(in the rows, 128 means zero)
Known rows, with every way that one mark hangs from another
k_968(k_21): [124 131 109 128  66 106 101  79 153 162 117  95 188 153 165 108  96 112
 144 198  98  85 163]
k_32(k_21(k_968)): [129 147 137 143 114 125  74  89 115 154 126  70 194 163 104 141 128  99
 132 127 101 121 154]
k_21(k_356(k_200) k_657 k_688 k_968): [149 117 111 151 134 127 118 175 104 114 116 120 102  99  90 139 145 190
 113  91 145 160 148]
k_32(k_21(k_356(k_200) k_657 k_688 k_968)): [150 114 122 162 133 137 112 147  89 137 120  91 127 118  86 160 142 180
 124  50 131 172 152]
k_446(k_21(k_32 k_356 k_481 k_968)): [125  84 113 101 185 154 156 174 125 119 119 153 104 118  97  75 115  91
 173 121 171 141 157]
k_200(k_356 k_481): [112 164 114 163  86 115 110  51 177 123 159 160 163 153 176 134 140 124
  47 242  80  81  62]
k_446(k_21(k_356(k_200) k_481)): [136  92  91 148 112 149 156 108 139 131 114 187 125 135 158  93  78 119
 110 209 118 112 164]
k_32(k_21(k_356)): [131 130 107 152  95 149 109  87 122 160 123  95 167 173 165 113  97 115
 124 181 100 118 141]
k_32(k_21(k_481(k_200) k_657 k_688 k_968)): [154 146 154 131 143 133 123 136 106 132 151 100 106 115  71 158 172 151
 116  27 159 173  89]
k_688(k_21(k_356(k_200) k_657 k_968)): [139  96 113 114 113 118 133 162 123 138 115 122 117 103 120 112 125 197
 119 115 128 123 150]
k_21(k_968): [129 152 127 134 114 114  81 122 127 134 125  99 170 148 107 119 127 104
 123 170 115 109 150]
k_32(k_21(k_356 k_688 k_968)): [128 132 105 159 150 153  77 145 106 147 145  59 158 144  71 136 140 130
 127  81 146 160 148]
k_200(k_481(k_21(k_32 k_688 k_968))): [ 96 154 153 135 156 129  99 139 153 127 183 109 134 134  75 152 163  98
 131  85 129 122 120]
k_446(k_21(k_356)): [130  81  99 139  96 127 138  91 134 135 110 130 152 170 159  90  86  99
 116 223 111  89 185]
k_21(k_32 k_356 k_688 k_968): [117 128 103 132 173 146 102 209 114 119 141 103 123 112  70 102 142 128
 160  85 161 164 145]
k_356(k_21(k_481)): [114 154 140 129 109 148 115  67 132 139 128 139 147 145 190 154  98  76
 117 191 107 101 115]
k_200(k_356 k_481(k_21(k_32 k_657 k_968))): [112 135 182 103 149 115 136 100 154 113 163 149  99 132 143 161 180 130
 105 119 108 109  80]
k_657(k_21): [123 144 132 146  99  85 138  56 141 116  80 116 175 194 172 125  94 109
  94 209  92  86 153]
k_446(k_21(k_32 k_356 k_688)): [120  74  98 130 135 136 149 160 122 118 121 126 134 139 115  90 104 100
 155 136 138 124 183]
k_356(k_200(k_481(k_21))): [117 162 141 173  71 128 111  39 176 150 168 165 155 169 177 153 109 115
  72 229  57  72 120]
k_657(k_21(k_32)): [119 137 144 131 124  87 152  99 139 111  78 130 159 175 166 113  96 101
 137 173  98 105 149]
k_32(k_21(k_356(k_200) k_657 k_968)): [157 115 132 152 119 132 119 120  96 145 106 110 127 130 124 145 125 167
 127 102 110 152 149]
k_356(k_21 k_200): [122 145 138 168  74 130  94  57 129 143 119 145 176 156 195 162  84 102
  95 218  57  94 153]
k_200(k_356(k_21(k_688)) k_481): [ 97 158 131 176 106 133 102  53 157 116 174 138 156 151 164 190 152 113
  36 177  87  98  59]
k_688(k_21(k_657)): [126 110 128  88  69  90 147 107 132 140 106  99 150 134 172 121 114 151
 126 154 110  79 142]
k_688(k_21(k_481)): [113 139 109  96 103 128 125 118 155 153 140 125 160 127 155 104 102 121
 124 176 131  91 116]
k_32(k_21): [128 149 127 148  79 125  98  60 121 158 121  89 198 176 162 137 101  97
 122 177  81 101 146]

Rows
[123 143  95 139 175 163 103 189 128 125 150 113 108 103  73 114 145 134
 125 106 189 163 114]	k_21(k_356 k_481 k_688 k_968)
[137 134 137 123 122  99 111 151 100 113 114  81 128 117  81 151 161 143
 129  79 146 134 148]	k_21(k_657 k_688 k_968)
[140 126 109 114 171 145 138 191 107 110 126 115  71  88  84 131 160 160
 136  66 197 170 111]	k_21(k_356 k_481 k_657 k_688 k_968)
[139  82 146  78 124 110 202 127 114 108  84 162 102 120 160 109 109  99
 177 130 139 106 154]	k_446(k_21(k_32 k_481 k_657))
[104 153 150 159 147 133  97 140 153 129 183 141 134 123  81 160 151 124
 119  89 106 129 126]	k_356(k_200(k_481(k_21(k_32 k_688 k_968))))
[145 128 120 102 152 141 144 164 113 118 114 137  74 103 125 112 140 149
 141 120 175 150 109]	k_21(k_356 k_481 k_657 k_968)
[118 120 167 100 118 116 141 127 119 121 134 106 111 136 145 149 135 116
 163  94 122 116 161]	k_481(k_21(k_32 k_657 k_688))
[137 135 150  81 161 118 153 174 105 109 104 142  92  91 112 121 146 121
 179  80 160 148 116]	k_21(k_32 k_481 k_657 k_968)
[135  80 137  91 137 114 196 153 109 102 100 147  98 105 121 125 128 114
 171  77 161 128 155]	k_446(k_21(k_32 k_481 k_657 k_688))
[140  93 107 133 112 119 154 174 121 138 108 132 101  90 139 122 114 186
 177  87 130 156 160]	k_968(k_21(k_32 k_356(k_200) k_657 k_688))
[134 124 144 105 146 102 127 189  96 105 112  96 114  98  76 138 162 138
 171  43 153 151 147]	k_21(k_32 k_657 k_688 k_968)
[141 112 121 136 156 129 135 213  94 107 112 134  87  79  85 127 146 180
 154  56 150 177 145]	k_21(k_32 k_356(k_200) k_657 k_688 k_968)
[116 134 115  98 121 128 134 132 154 150 120 136 146 114 159  98 102 101
 191 147 135 121 132]	k_968(k_21(k_32 k_481))
[139  88 134 102 147 110 155 146 105 107 108 112 111 110  69 140 151 123
 136  61 176 133 162]	k_446(k_21(k_481 k_657 k_688 k_968))
[115 116  90 105 136 161 149 183 151 145 139 178 118  91 158  77  90 152
 151 150 133 132 115]	k_688(k_21(k_32 k_356(k_200) k_481))
[123  98 134  95 163 131 144 157 128 118 116 143 137 125  92  99 121  76
 171 114 151 122 161]	k_446(k_21(k_32 k_481 k_968))
[118 144 150 112 186 108 147 145 133 102  92 138 128 145 108 115 123  98
 146 106 149 141 126]	k_657(k_21(k_32 k_481 k_968))
[111 151 132 149 141 158 122 137 122 120 136 164 129 104 148 165 106 105
 139 108 114 147 120]	k_356(k_21(k_32 k_481 k_688) k_200)
[ 89 152 148 153 168 138  93 126 143 106 178 134 138 121 100 188 177 111
  81  91 116 135  64]	k_200(k_356(k_21(k_32 k_688 k_968)) k_481)
[155 151 150 109 126 115 132 137 128 119 133 148  90 109 118 116 156 144
 114 121 146 136  85]	k_21(k_481(k_200) k_657 k_968)
[148 112 137 123 128 131 119 121  94 144 106  80 125 141 122 136 136 147
 141  95 134 146 145]	k_32(k_21(k_356 k_657 k_968))
[128 150 115 133  94 131 106  78 188 153 162 160 145 134 175  99 129 131
  86 201 113 113  67]	k_968(k_21(k_481(k_200(k_356))))
[120 130 106 156 172 139 172 164 133  99 103 175  99 122 131 116 104 150
 122 114 145 167 126]	k_657(k_21(k_32 k_356(k_200) k_481 k_688))
[145 130 124 112 149 147 173 197 120 109 141 171  43  84 134 102 145 163
 143  87 174 170  74]	k_21(k_32 k_356 k_481(k_200) k_657 k_688)
[136 138 190  95 156 135 143 144 114 113 130 161  72 102 139 148 150 114
 145  74 136 149  80]	k_356(k_21(k_32 k_481(k_200) k_657 k_968))
[101 158 145 152  92 130 104  26 187 135 185 151 154 179 190 150 139 105
  49 240  71  68  83]	k_200(k_356 k_481(k_21))
[134 148 100 194  85 149 120  67 142 155 145 150 157 153 167 141 103 148
  79 193  73 115 101]	k_32(k_21(k_356(k_200(k_481))))
[142 115 125  85 145 136 147 180 141 137 151 138  70  91 118  91 147 181
 115  97 172 143  79]	k_688(k_21(k_356 k_481(k_200) k_657 k_968))
[149 136 150 107 137 127 129 107 101 137 110  98 126 124 114 156 146 126
 150  77 143 144 116]	k_32(k_21(k_481 k_657 k_968))
